What can hang from each mark:
K_541: K_239
K_239: K_541 K_708
K_708: K_120 K_239
K_989: K_386 K_937
K_386: K_989
K_120: K_462 K_708 K_932
K_932: K_120
K_937: K_462 K_541 K_989
K_462: K_120 K_937

Each row was made from one small tree. Brackets hold a mark, then the marks that hang from it, in the order of their numbers. Every link used is in the known rows. Write each row's tree.
Known rows:
[K_120 K_462 K_932]: -.17  -.04  .05  -.29  -.05  -.35  .15  -.13  -.10  -.15  -.02  -.18  .01  .18  .21  .03  .52  -.16  -.01  -.41  -.01  .04  -.07  .22  -.32  .16  -.39  .04  .00
[K_541 [K_239 [K_708 [K_120 K_932]]]]: -.07  -.17  -.04  -.23  -.05  -.25  -.02  -.21  -.09  .08  .03  .06  .05  -.06  .14  .16  .08  -.20  -.10  -.37  .09  .10  -.21  .27  -.21  -.42  -.25  -.28  .13
[K_386 [K_989 [K_937 [K_541 K_239]]]]: -.10  -.24  -.20  -.21  .08  .03  -.14  .07  -.36  .53  .30  .10  .08  -.02  .15  .23  .10  .04  .04  -.21  .08  .21  -.02  .04  -.25  -.30  -.30  .05  .14
[K_462 [K_120 [K_708 K_239]] [K_937 K_989]]: -.10  -.09  .08  -.49  -.10  .08  -.08  -.15  .17  .20  .27  -.04  -.25  -.25  .18  .46  .15  .19  -.09  -.31  .08  .01  -.30  -.01  -.26  .05  -.11  -.05  .25
[K_937 [K_462 [K_120 K_708]] [K_541 K_239]]: -.28  -.52  -.13  -.33  -.02  -.05  -.11  -.20  -.16  .49  .18  -.08  -.07  -.12  .26  .35  .18  .31  .20  -.03  .15  -.10  -.10  .19  -.20  -.11  -.05  -.11  .23
[K_239 K_541 K_708]: .04  -.12  .04  -.11  -.10  -.10  -.13  -.12  -.15  .02  .14  .18  -.06  -.21  -.05  .08  .06  -.07  -.13  -.06  .12  -.14  -.13  .06  -.14  -.37  -.08  -.22  -.02
[K_989 K_386 [K_937 [K_462 [K_120 K_932]]]]: -.50  .07  -.27  -.36  -.05  -.29  -.12  -.21  -.42  .22  .06  -.19  .11  .26  .24  .23  .38  -.04  -.05  .00  .09  .19  -.29  -.10  -.24  -.01  -.17  .04  -.04
[K_239 K_541 [K_708 [K_120 K_462 K_932]]]: -.15  -.01  .13  -.42  -.12  -.29  .06  -.28  -.13  .07  .21  -.05  -.06  .05  .10  .09  .27  -.32  -.20  -.36  .22  .07  -.17  .31  -.14  -.22  -.22  -.32  .03
[K_541 [K_239 [K_708 [K_120 K_462]]]]: .00  -.12  -.11  -.22  -.07  -.07  -.07  -.30  .10  .17  .12  .09  .00  -.19  .12  .09  .06  -.20  -.04  -.37  .15  .14  -.13  .26  -.12  -.25  -.28  -.17  .09
[K_932 [K_120 K_462 K_708]]: -.04  -.05  .13  -.19  -.07  -.46  -.03  -.32  -.06  .13  -.05  -.19  -.27  .13  .10  .00  .57  -.06  .03  -.43  .04  -.07  .03  .11  -.23  .38  -.31  .00  .03
[K_541 [K_239 [K_708 [K_120 K_462 K_932]]]]: -.14  -.15  -.01  -.39  -.07  -.24  .01  -.30  -.05  .11  .06  -.03  .04  .02  .22  .11  .25  -.30  -.08  -.54  .16  .20  -.15  .39  -.21  -.24  -.34  -.22  .17
[K_989 K_386 [K_937 K_541]]: -.27  .08  -.39  -.08  .03  -.15  .03  -.01  -.42  .27  .26  -.15  .12  .10  .03  .06  .21  .03  .04  .10  .04  .15  .01  -.26  -.10  -.06  -.19  .07  .07
[K_708 [K_120 K_932] K_239]: -.20  -.03  .05  -.32  .11  -.26  .12  .02  .09  -.05  .24  -.07  -.02  -.04  .05  .13  .09  -.11  -.14  -.36  .07  .19  -.20  .06  -.24  -.14  -.28  -.36  .00
[K_120 K_462 K_708 K_932]: -.14  -.10  .25  -.41  -.22  -.41  .15  -.19  -.08  -.18  .00  -.25  -.13  .30  .25  .09  .49  -.13  -.01  -.51  .07  -.06  -.06  .24  -.38  .27  -.44  .12  .06
[K_932 [K_120 [K_462 K_937]]]: -.04  -.07  -.04  -.26  -.06  -.21  .07  -.34  .00  .22  -.10  -.15  -.18  -.09  .21  .00  .56  -.23  .16  -.49  -.06  -.04  .00  .04  -.19  .39  -.21  .09  -.03
[K_386 [K_989 [K_937 K_462]]]: -.13  .23  -.11  -.12  -.02  -.06  -.28  -.11  -.36  .25  .19  .18  -.03  -.07  .05  .13  .22  -.03  .00  -.19  .13  .02  -.11  -.14  -.32  .10  -.35  .26  -.22
[K_386 K_989]: .14  .13  .03  -.12  .11  -.10  -.11  -.05  -.03  -.03  .16  .18  -.03  -.16  .02  .07  .13  .04  -.08  -.29  -.06  .00  -.17  .00  -.35  .01  -.23  .06  -.16
[K_937 [K_462 [K_120 K_708]] [K_989 K_386]]: -.15  .21  -.14  -.21  -.07  -.15  -.25  -.33  -.08  .18  .26  -.01  -.08  -.01  .13  .40  .38  .35  -.09  .10  .12  -.04  -.33  -.09  -.24  .20  -.02  .10  .09
[K_239 K_541 [K_708 K_120]]: .03  .01  .01  -.12  -.01  -.12  -.09  -.17  -.07  .07  .23  .17  -.11  -.27  -.12  .09  -.07  -.18  -.21  -.10  .17  -.07  -.17  .07  -.06  -.38  -.07  -.33  -.05
[K_541 [K_239 [K_708 K_120]]]: .03  -.14  -.17  -.09  .00  -.06  -.14  -.22  .03  .15  .08  .18  .01  -.29  .05  .15  -.07  -.11  -.06  -.25  .10  .08  -.18  .13  -.12  -.40  -.19  -.27  .07
[K_541 K_239]: -.03  -.30  -.15  -.06  -.01  -.09  -.07  .03  .02  .02  .04  .13  .08  -.12  .17  .15  .12  .06  .03  -.18  -.02  .05  -.03  .06  -.26  -.18  -.26  -.08  .05
[K_932 [K_120 [K_462 K_937] [K_708 K_239]]]: -.08  -.20  .17  -.43  -.19  -.16  .08  -.26  .12  .29  .06  -.15  -.29  -.04  .22  .15  .38  -.17  .11  -.72  .09  .04  -.04  .04  -.30  .40  -.35  -.04  .06
[K_239 K_541 [K_708 [K_120 K_932]]]: -.13  -.03  .12  -.29  -.02  -.32  .01  -.15  -.19  .03  .18  .07  -.03  -.05  .00  .10  .12  -.26  -.24  -.22  .15  -.01  -.21  .22  -.15  -.40  -.15  -.37  .01
[K_932 [K_120 K_708]]: .02  -.09  .12  -.08  -.03  -.46  -.08  -.20  -.11  .11  -.10  -.08  -.24  .00  .01  .03  .41  .01  .02  -.31  -.01  -.18  .01  .00  -.23  .22  -.22  -.08  .01
[K_989 K_386 [K_937 [K_541 K_239]]]: -.23  -.23  -.45  -.10  -.03  -.11  -.03  .09  -.40  .43  .25  -.02  .22  .12  .18  .18  .14  .06  .05  .01  .09  .30  .02  -.13  -.13  -.31  -.21  .02  .20
[K_937 K_462 K_989]: -.10  .24  -.15  .06  .00  -.11  -.20  -.11  -.13  .04  .18  .19  -.04  -.22  .02  .21  .44  .21  .01  .03  .06  -.14  -.06  -.11  -.21  .22  -.20  .13  -.02
[K_239 K_541 [K_708 [K_120 K_462]]]: -.04  .03  .03  -.27  -.08  -.12  -.05  -.28  -.01  .11  .26  .06  -.12  -.16  .00  .05  .09  -.24  -.15  -.22  .22  .02  -.12  .21  -.07  -.23  -.18  -.30  -.01
[K_989 [K_937 K_541]]: -.26  -.08  -.20  -.07  .04  -.16  .04  .03  -.41  .26  .12  -.12  -.03  -.04  .00  .09  .17  .02  .10  .05  .07  .01  .15  -.12  -.09  -.04  -.25  .07  .09

Write each row's tree:
-.26  .06  .12  -.37  -.10  -.32  -.16  -.26  -.23  .10  .08  -.12  -.14  .04  .23  .40  .55  .23  -.04  -.10  .10  -.13  -.26  .17  -.34  .23  -.15  .05  .17 | [K_937 [K_462 [K_120 K_708 K_932]] K_989]
-.06  -.30  .25  -.24  -.08  -.26  -.10  .00  -.04  .26  .20  .06  -.27  -.04  -.02  .18  .19  .03  -.14  -.30  .16  -.03  -.06  .00  -.18  -.07  -.21  -.42  .05 | [K_932 [K_120 [K_708 [K_239 K_541]]]]
-.11  .10  .07  -.38  -.03  -.34  .10  -.37  -.06  -.01  .04  -.13  -.07  .02  .10  .02  .30  -.31  -.10  -.45  .15  .10  -.15  .26  -.20  -.04  -.31  -.12  .01 | [K_239 [K_708 [K_120 K_462 K_932]]]
-.20  .09  -.20  -.17  .11  -.03  -.18  -.09  -.48  .51  .32  .07  .01  -.10  .05  .14  .20  .08  .13  -.09  .15  .04  .03  -.13  -.27  .07  -.24  .22  -.06 | [K_386 [K_989 [K_937 K_462 K_541]]]
-.11  .04  -.35  -.36  .14  .03  .02  -.23  -.15  .39  .28  -.12  .01  -.19  .17  .36  .27  .21  .06  .07  -.04  .10  -.25  -.10  -.11  -.01  .16  .04  .29 | [K_462 K_120 [K_937 K_541 [K_989 K_386]]]
.00  .26  -.30  -.07  -.09  -.05  -.01  -.15  -.05  .07  .25  .10  .07  -.14  .14  .26  .37  .05  -.04  -.12  -.07  -.02  -.21  -.21  -.24  .15  -.09  .20  .06 | [K_462 [K_937 [K_989 K_386]]]
-.35  -.25  .20  -.55  -.05  -.19  -.04  -.17  -.07  .12  .16  -.16  -.16  .06  .23  .33  .22  .12  -.01  -.31  .18  -.03  -.30  .14  -.39  .01  -.23  -.21  .04 | [K_937 [K_462 [K_120 [K_708 K_239] K_932]]]
-.29  .23  -.39  -.01  -.18  -.16  -.19  -.08  -.38  .17  .16  .03  .13  .09  .07  .11  .28  -.02  .02  .03  .14  .07  -.09  -.32  -.22  .06  -.27  .20  -.16 | [K_989 K_386 [K_937 K_462]]
-.30  -.31  -.05  -.55  .11  -.12  .24  -.19  -.23  .29  .02  -.32  -.07  -.10  .28  .22  .31  -.01  .15  -.21  -.06  -.04  -.18  .16  -.23  -.06  -.03  -.07  .21 | [K_462 [K_120 K_932] [K_937 K_541]]
-.18  -.18  .22  -.46  -.03  -.40  .02  -.18  -.09  -.09  -.05  -.26  -.16  .14  .20  .18  .31  .06  -.10  -.25  .01  -.09  -.23  .22  -.34  .00  -.19  -.14  .11 | [K_462 [K_120 K_708 K_932]]
-.14  .03  -.01  -.31  .04  -.07  .08  -.13  .25  -.02  .33  -.04  -.08  -.13  .03  .11  .06  -.11  -.07  -.40  .15  .25  -.12  .02  -.14  .02  -.33  -.23  -.05 | [K_708 [K_120 K_462] K_239]
-.03  .19  -.32  -.04  .17  -.17  .01  -.04  -.26  .16  .36  .02  .10  -.07  .01  .20  .35  .28  -.08  .13  .01  .06  -.08  -.20  -.14  .00  .00  .06  .18 | [K_937 K_541 [K_989 K_386]]
-.07  -.32  .32  -.36  -.14  -.24  -.03  -.11  .04  .27  .26  -.05  -.28  .08  .10  .16  .34  -.06  -.13  -.44  .20  .05  -.03  .12  -.19  .12  -.28  -.35  .07 | [K_932 [K_120 K_462 [K_708 [K_239 K_541]]]]
-.20  -.41  -.25  -.30  .07  .09  -.20  -.33  -.26  .58  .08  .05  -.01  -.32  .17  .27  .07  .21  .18  .02  .19  -.02  -.14  .17  -.07  -.36  .02  -.21  .21 | [K_937 [K_462 K_120] [K_541 [K_239 K_708]]]
-.48  -.02  -.11  -.39  -.07  -.24  -.14  -.20  -.42  .21  -.05  -.19  -.03  .12  .22  .24  .36  -.01  .03  -.05  .13  .04  -.15  .04  -.24  .01  -.24  .06  .03 | [K_989 [K_937 [K_462 [K_120 K_932]]]]
-.23  -.30  .24  -.70  -.13  -.12  .12  -.16  .08  .08  .09  -.24  -.20  .00  .33  .37  .15  -.04  -.03  -.56  .05  -.01  -.31  .16  -.38  -.04  -.23  -.17  .17 | [K_462 [K_120 [K_708 K_239] K_932] K_937]
-.03  .14  -.11  -.35  -.11  -.08  -.08  -.29  .01  .13  .20  -.11  -.12  -.08  .21  .40  .31  .16  -.07  -.13  -.03  -.01  -.38  -.10  -.28  .13  .02  .16  .21 | [K_462 [K_120 K_708] [K_937 [K_989 K_386]]]
-.12  -.38  .20  -.47  -.05  -.06  -.07  .01  .11  .11  .32  -.03  -.20  -.10  .10  .34  -.08  .15  -.22  -.14  .17  -.02  -.25  .12  -.18  -.27  -.11  -.44  .07 | [K_462 [K_120 [K_708 [K_239 K_541]]]]
-.12  .11  -.13  -.29  -.09  -.09  .14  -.29  .18  .04  .14  -.14  -.10  -.19  .16  .11  .21  -.29  .11  -.45  .03  .03  -.11  .06  -.18  .22  -.26  .10  -.04 | [K_708 [K_120 [K_462 K_937]]]
-.44  -.41  -.36  -.28  .01  .06  -.17  -.13  -.39  .69  .13  -.07  .06  -.10  .23  .32  .14  .16  .18  .15  .19  .12  .01  .04  -.08  -.19  -.11  -.05  .24 | [K_989 [K_937 [K_462 K_120] [K_541 K_239]]]
-.28  .03  -.19  -.38  .17  .02  -.23  -.19  -.41  .61  .24  -.03  -.04  -.12  .08  .24  .17  .19  .09  .03  .17  .09  -.13  -.03  -.24  -.02  -.10  .10  .02 | [K_386 [K_989 [K_937 [K_462 K_120] K_541]]]
-.18  -.38  -.27  -.06  .02  .00  -.08  -.04  -.23  .39  .22  .10  .09  -.22  .15  .20  .19  .19  .27  -.04  .12  -.03  .06  .08  -.19  -.12  -.15  -.01  .11 | [K_937 K_462 [K_541 K_239]]
-.16  -.22  .28  -.36  -.11  -.32  .10  .07  -.02  -.13  .17  -.11  -.13  .14  .13  .22  .19  -.01  -.12  -.49  .09  .01  -.14  .11  -.41  -.03  -.44  -.15  .05 | [K_120 [K_708 K_239] K_932]
-.28  -.04  .05  -.58  -.09  -.12  .25  -.15  .18  .08  .27  -.22  -.08  -.06  .28  .19  .19  -.34  -.02  -.70  .10  .21  -.20  .16  -.28  .11  -.37  -.14  -.01 | [K_708 [K_120 [K_462 K_937] K_932] K_239]
-.02  .28  -.27  -.23  -.13  -.04  .03  -.27  .01  .08  .27  -.03  .03  -.03  .23  .24  .50  -.03  .00  -.26  -.04  .14  -.19  -.09  -.23  .29  -.17  .29  .07 | [K_120 [K_462 [K_937 [K_989 K_386]]]]
-.24  -.43  .35  -.64  -.08  -.27  .04  .05  -.01  .06  .26  -.14  -.15  .11  .19  .35  .09  .04  -.26  -.29  .16  .00  -.33  .24  -.29  -.28  -.19  -.47  .15 | [K_462 [K_120 [K_708 [K_239 K_541]] K_932]]
-.06  .17  -.35  -.13  .04  -.02  .07  -.07  -.20  .31  .36  -.01  .07  -.16  .10  .26  .35  .18  .10  -.02  -.03  .02  -.11  -.19  -.14  .08  .00  .13  .18 | [K_462 [K_937 K_541 [K_989 K_386]]]
.01  .15  -.07  -.18  -.04  -.19  -.03  -.34  -.03  .30  .00  -.03  -.18  -.14  .16  .20  .73  -.09  .05  -.42  -.08  .00  -.01  .05  -.15  .46  -.19  .18  .15 | [K_932 [K_120 [K_462 [K_937 K_989]]]]
-.05  -.08  -.38  -.06  .09  -.03  -.06  .03  -.20  .33  .38  .13  .22  -.08  .16  .29  .31  .31  .00  .05  .04  .21  -.06  -.07  -.15  -.18  -.05  -.04  .32 | [K_937 [K_541 K_239] [K_989 K_386]]
-.18  -.36  .34  -.41  -.18  -.28  .06  .17  -.10  -.02  .32  -.03  -.13  .16  .17  .25  .12  -.03  -.19  -.39  .17  -.01  -.17  .16  -.33  -.19  -.35  -.32  .07 | [K_120 [K_708 [K_239 K_541]] K_932]
-.18  .10  -.23  .03  .12  -.05  -.06  -.07  -.33  .30  .28  .07  -.01  -.25  .01  .27  .42  .32  .14  .13  .12  -.17  .04  -.06  -.13  .16  -.09  .13  .13 | [K_937 K_462 K_541 K_989]
-.11  .06  -.12  -.17  .18  -.07  -.07  .03  -.38  .37  .27  .03  -.02  -.01  .02  .09  .11  .03  -.01  -.13  .07  .11  .01  -.06  -.20  -.10  -.27  .13  .01 | [K_386 [K_989 [K_937 K_541]]]
-.28  -.16  .21  -.53  -.05  -.20  .16  .03  .08  .06  .42  -.08  -.03  .07  .13  .17  .18  -.23  -.19  -.45  .22  .24  -.19  .24  -.19  -.17  -.29  -.46  .03 | [K_708 [K_120 K_462 K_932] [K_239 K_541]]
-.15  -.13  .05  -.35  -.04  -.05  .05  .01  .22  .11  .48  .03  -.08  -.15  .04  .17  -.01  -.16  -.21  -.29  .23  .22  -.14  .11  -.11  -.15  -.27  -.43  -.02 | [K_708 [K_120 K_462] [K_239 K_541]]
-.35  -.32  -.34  -.07  -.08  .02  -.13  .02  -.46  .57  .22  .03  .12  -.08  .18  .26  .19  .09  .25  .02  .21  .06  .15  -.01  -.13  -.14  -.26  .09  .15 | [K_989 [K_937 K_462 [K_541 K_239]]]
-.08  -.34  .20  -.49  -.35  .05  .13  .00  .14  .13  .42  -.04  -.21  -.05  .22  .27  .11  -.15  -.04  -.58  .19  -.02  -.14  .09  -.28  .03  -.32  -.12  .03 | [K_120 [K_462 K_937] [K_708 [K_239 K_541]]]
-.17  .26  -.38  .02  .10  -.07  -.10  -.13  -.32  .33  .40  .09  .10  -.14  .02  .24  .46  .36  .10  .18  .10  .00  -.09  -.21  -.14  .12  .00  .13  .09 | [K_937 K_462 K_541 [K_989 K_386]]
-.10  -.28  .23  -.41  -.25  -.06  .04  .06  .13  .03  .39  -.02  -.20  .05  .12  .21  .13  -.04  -.14  -.40  .23  .00  -.09  .14  -.24  -.05  -.36  -.22  .01 | [K_120 K_462 [K_708 [K_239 K_541]]]
